What can hang from each mark:
Z819: Z49 Z959
Z49: Z738 Z819
Z738: Z49
Z388: Z622 Z959
Z452: Z49 Z959
Z433: Z507
Z507: Z433 Z959
Z959: Z388 Z452 Z507

Known rows, with every way that one mark hangs from another:
Z819(Z49 Z959(Z507)): [-4.14  1.15 -1.56  0.87 -1.58 -2.20 -1.50  1.52  0.77  2.10  0.67 -0.84
  3.85  1.85 -1.95  0.36 -1.03 -2.16  4.18 -2.47  0.15 -2.28]
Z507(Z959(Z388 Z452(Z49))): [-3.18  2.44 -4.69 -0.33  2.03 -3.19 -2.46 -0.27  0.28  3.59 -2.30  2.09
 -1.54  0.12  0.13  0.26 -0.93 -3.25 -0.46 -1.39 -0.24 -2.45]
Z959(Z388(Z622) Z452 Z507(Z433)): [-4.38  1.16 -3.48 -1.10  1.75 -1.86 -1.34 -2.42  1.93  6.91 -0.22  2.06
 -1.88  4.13 -2.83  0.95  0.65 -3.72  1.22 -0.19  2.40  0.51]
Z819(Z49 Z959): [-2.43  0.89 -2.33  1.19 -1.02 -0.57 -0.19  1.30  0.10  1.80  0.08 -2.42
  2.70  2.01 -2.09  0.45 -1.18 -1.40  3.10 -2.14 -1.13 -3.37]
Z433(Z507(Z959(Z388))): [-2.42  1.88 -1.60 -1.45  1.21 -2.31 -1.83  0.11 -0.63  2.00 -2.87 -0.48
  0.00 -0.08 -0.36 -1.61 -0.31 -3.94  2.03 -4.93  0.32 -3.13]
Z388(Z622): [ 0.48  1.54 -1.97 -1.74  1.26  0.21  1.21 -0.38 -0.20  3.04 -0.79 -0.72
 -2.22  3.44 -1.98  0.52 -0.62 -0.91  1.45 -0.26 -0.92 -1.21]
Z738(Z49(Z819(Z959))): [-3.66  0.77 -2.26  2.38 -0.09  0.90 -0.73 -1.21  0.39  0.52  0.17 -3.52
  1.87 -0.33  1.39  1.91 -0.89 -2.36  4.87 -1.02  0.58 -3.05]
Z452(Z959(Z388(Z622) Z507)): [-0.43  2.80 -1.60 -2.59  3.14 -2.08 -2.60 -0.35  1.06  4.92 -0.11  2.52
 -2.02  1.11 -1.21 -2.38  0.16 -2.44  1.50 -3.24  1.69 -1.99]
Z49(Z738 Z819(Z959(Z452 Z507(Z433)))): [-7.74 -1.32 -3.68  5.97 -1.88 -1.36 -1.41 -2.79  0.40  1.49  0.46 -1.51
  3.13  1.66 -0.86  3.39 -0.13 -4.57  1.80 -0.36  4.08  0.27]
Z388(Z622 Z959): [ 0.27  0.94 -1.65  0.10  1.15  0.46 -0.13  0.48 -0.13  2.42  1.26  0.00
 -3.06  1.83 -2.61  1.37  0.29 -1.08  3.14 -0.66 -1.66 -2.23]
Z49(Z738 Z819(Z959(Z388 Z507))): [-5.47  1.92 -0.77  4.43  0.56 -3.13 -1.78 -1.14  2.18  0.59  0.54 -1.22
  1.95 -0.47  0.23  0.16  1.51 -5.73  1.14 -0.89  2.53 -1.62]
Z433(Z507(Z959(Z388 Z452))): [-3.85  0.92 -2.20 -0.76  1.91 -2.62 -2.53 -0.19 -1.22  4.10 -2.26  1.61
 -1.36  0.38  0.29 -0.17 -1.20 -4.38  1.43 -3.56  0.66 -1.54]
Z433(Z507(Z959(Z388(Z622) Z452(Z49)))): [-3.23  3.99 -4.25 -1.61  1.73 -3.75 -2.83  0.30 -1.21  5.60 -2.61  1.14
 -2.65  1.59 -1.54  0.69 -1.70 -3.21  1.41 -0.88 -0.59 -3.85]
Z507(Z959): [-0.33 -0.07 -2.72 -1.02  0.28  0.41 -0.20 -0.32 -0.96  0.12 -1.74 -0.41
  0.20  0.53  0.21 -0.54 -0.75 -1.55  0.57 -4.26 -0.23 -2.04]
Z738(Z49(Z819)): [-3.07  0.97 -2.16  1.00  0.23 -1.10 -0.21 -1.55  0.39  0.79 -0.98 -3.49
  1.45  0.18  2.29  2.47 -1.19 -2.63  4.53  0.02  0.90 -1.98]
Z388(Z622 Z959(Z452(Z49(Z819)) Z507(Z433))): [-6.68  0.75 -5.84  3.96 -0.34 -2.49 -3.09 -1.02  0.37  4.45  1.14  1.19
 -0.77  1.76 -2.01  4.53 -0.40 -3.58  5.14  1.46  1.30 -1.42]
Z507(Z433 Z959(Z388(Z622) Z452(Z49(Z738)))): [-3.20  2.54 -6.59  1.12  0.18 -2.78 -0.70 -1.85  0.59  3.74 -2.95 -1.67
 -0.63  2.38 -2.88  1.78 -0.12 -3.63 -2.35  0.80  1.16 -4.24]
Z49(Z819(Z959(Z388 Z452 Z507(Z433)))): [-8.30 -0.40 -3.45  3.49  0.96 -0.68 -2.55 -3.02  2.32  4.72  1.13  1.58
  0.96  1.13 -0.37  0.75  1.16 -5.36  2.60 -2.10  3.08  0.24]
Z433(Z507(Z959(Z388(Z622) Z452))): [-2.38  2.09 -2.49 -2.30  2.03 -1.49 -2.16 -0.48 -1.78  5.61 -1.44  1.62
 -3.45  2.05 -1.04  0.12 -0.97 -3.67  1.04 -2.20  0.09 -2.34]

Rows:
[-2.92  2.23 -1.97  0.80  0.65 -1.50 -0.58  0.94  1.82  3.20  0.23 -1.50
  1.96  1.52 -1.83 -0.98  0.31 -2.85  2.06 -2.16 -1.02 -3.80]	Z819(Z49 Z959(Z388))
[-2.63  0.30 -1.59  0.51  1.05 -1.52 -2.90  0.22 -0.31  5.10  2.50  3.54
 -3.63  2.23 -1.87  2.99 -0.31 -2.27  3.60  0.31  0.68  0.16]	Z388(Z622 Z959(Z452 Z507))
[-3.85 -0.70 -3.54  1.10  0.23 -0.49 -1.81 -1.22  0.28  5.05  1.98  1.77
 -2.17  3.23 -3.33  3.04  0.10 -2.58  3.77 -0.38  1.55 -0.15]	Z388(Z622 Z959(Z452 Z507(Z433)))
[-2.68  1.20 -2.05  3.35 -2.02 -2.35  0.61  1.20  0.15  0.35 -0.49 -4.71
  4.36  1.82 -2.39  1.38 -1.06 -2.01  1.27 -0.37 -0.09 -3.84]	Z819(Z49(Z738) Z959)
[-5.56  0.96 -2.42  2.59  2.10 -0.53 -2.16 -2.61  1.60  4.33  0.93 -0.59
 -0.39 -0.37  2.26  2.20 -0.08 -4.04  3.12  0.39  1.28 -1.97]	Z738(Z49(Z819(Z959(Z388 Z452))))
[-4.76  3.04 -1.97  1.85 -0.09 -4.50 -1.80  0.73  1.42  5.68  1.60 -0.30
  0.75  3.16 -2.91  2.02 -0.18 -4.37  0.39  1.84  1.42 -2.62]	Z819(Z49(Z738) Z959(Z388(Z622) Z452 Z507))
[-3.02  4.55 -3.52  2.25  1.66 -5.96 -3.26 -0.31  1.13  2.54 -1.05 -0.64
  0.08 -0.47 -0.38  0.25 -0.10 -4.29  0.73  0.57  2.46 -3.94]	Z452(Z49(Z738 Z819) Z959(Z388(Z622) Z507))
[-3.08  2.43 -6.90 -0.88  1.31 -1.03 -1.32 -1.66  0.54  5.17 -2.43  0.67
 -2.02  2.74 -2.28  0.62 -0.21 -2.89 -0.54 -0.87  0.02 -3.48]	Z507(Z433 Z959(Z388(Z622) Z452(Z49)))
[-6.27 -0.35 -2.93  5.25 -1.97 -1.13 -0.43 -2.22  1.14 -0.62 -0.20 -3.91
  4.50  1.17 -1.53  1.68  0.57 -4.08  2.45 -1.70  3.31 -1.51]	Z49(Z738 Z819(Z959(Z507(Z433))))
[-3.88 -1.11 -2.44  2.00 -0.73 -1.36 -1.56 -0.59  1.25  1.35  0.54 -0.06
  1.46  0.94 -2.77  1.14  0.70 -2.64  4.88 -3.11  1.76 -0.75]	Z388(Z959(Z507(Z433)))
[-2.42  0.15 -2.67  0.50 -0.35 -0.06 -0.96 -0.58  0.80  2.89  1.16 -0.27
 -0.64  2.67 -3.94  1.59  0.97 -2.16  4.28 -1.62  1.10 -1.77]	Z388(Z622 Z959(Z507(Z433)))
[-4.79  1.19 -5.42  1.91 -0.29 -2.62 -2.51 -0.62  0.73  5.04  0.51  1.51
 -1.17  2.74 -3.88  3.80 -0.36 -2.26  4.50  0.79  0.96 -1.59]	Z388(Z622 Z959(Z452(Z49) Z507(Z433)))
[-6.13  1.66 -4.45  4.19 -1.33 -5.35 -2.46 -0.10 -3.10  0.38 -3.53 -2.30
  1.73 -0.55  1.11  3.73 -3.13 -4.34  1.85 -0.10  1.41 -2.75]	Z433(Z507(Z959(Z452(Z49(Z738 Z819)))))
[-7.07  2.11 -5.04  2.13  0.51 -2.99 -2.94 -1.52  2.80  5.55 -0.67  1.54
  1.41  1.71 -2.69  0.59  0.30 -3.62  2.38 -1.29  1.89 -1.49]	Z819(Z959(Z388 Z452(Z49) Z507(Z433)))
[-4.90  1.33 -5.09  3.95 -1.19 -4.45 -2.08 -0.63  0.64  3.68  0.33 -0.66
  0.07  2.33 -4.35  4.66 -0.40 -2.71  2.51  2.85  1.80 -2.23]	Z388(Z622 Z959(Z452(Z49(Z738)) Z507(Z433)))
[-4.10  3.36 -5.53  0.79  1.58 -2.92 -3.11 -1.69  1.73  4.31 -1.25  0.00
  0.45  0.75 -1.38 -0.65  0.19 -3.61  2.88 -1.97  2.39 -3.88]	Z452(Z49(Z819) Z959(Z388(Z622) Z507(Z433)))
[-4.18 -0.73 -1.36  1.87  0.83 -2.70 -3.29 -0.05  0.00  3.58  1.83  3.44
 -1.30  0.72 -0.58  2.52 -0.41 -2.93  3.94 -0.88  1.18  1.09]	Z388(Z959(Z452 Z507))
[-2.42  3.76 -5.36 -1.12  1.82 -3.06 -2.81 -0.98  1.66  5.24 -1.82  0.55
  0.33  1.62 -3.36 -1.42  0.21 -2.37  2.36 -2.58  2.03 -3.96]	Z452(Z49 Z959(Z388(Z622) Z507(Z433)))
[-4.52  1.68 -6.39  2.50  0.01 -3.91 -1.35 -1.98  0.91  2.22 -3.30 -1.66
  1.36  1.04 -1.57  1.47 -0.22 -4.23 -2.04 -0.67  1.92 -3.24]	Z507(Z433 Z959(Z388 Z452(Z49(Z738))))
[-4.84  3.31 -3.53  1.88  0.33 -6.52 -2.79  0.08 -0.86  2.77 -3.83 -1.00
  0.54 -0.19 -0.75  1.44 -1.81 -4.45 -0.01 -0.78  1.14 -3.44]	Z433(Z507(Z959(Z388 Z452(Z49(Z738)))))
[-4.14  0.92 -2.47 -0.39  0.92 -2.49 -0.84 -1.88  2.93  3.12 -1.48 -0.17
  1.52  2.17 -1.84 -1.18  1.40 -4.01  2.18 -2.73  2.46 -0.51]	Z959(Z388 Z507(Z433))
[-4.60  3.53 -3.12  5.25  0.67 -3.62 -0.79 -0.57  1.99  0.55 -1.26 -3.10
  1.92 -0.77 -0.47  0.88  0.62 -4.35  0.60  0.78  0.21 -3.94]	Z452(Z49(Z738 Z819(Z959(Z388))))
[-7.13  0.93 -1.31  4.82  0.79 -3.43 -2.42 -1.88  1.37  2.86  1.11  0.76
  0.50  0.10  0.97  1.73  0.65 -5.94  0.60  0.32  3.01  0.14]	Z49(Z738 Z819(Z959(Z388 Z452 Z507)))
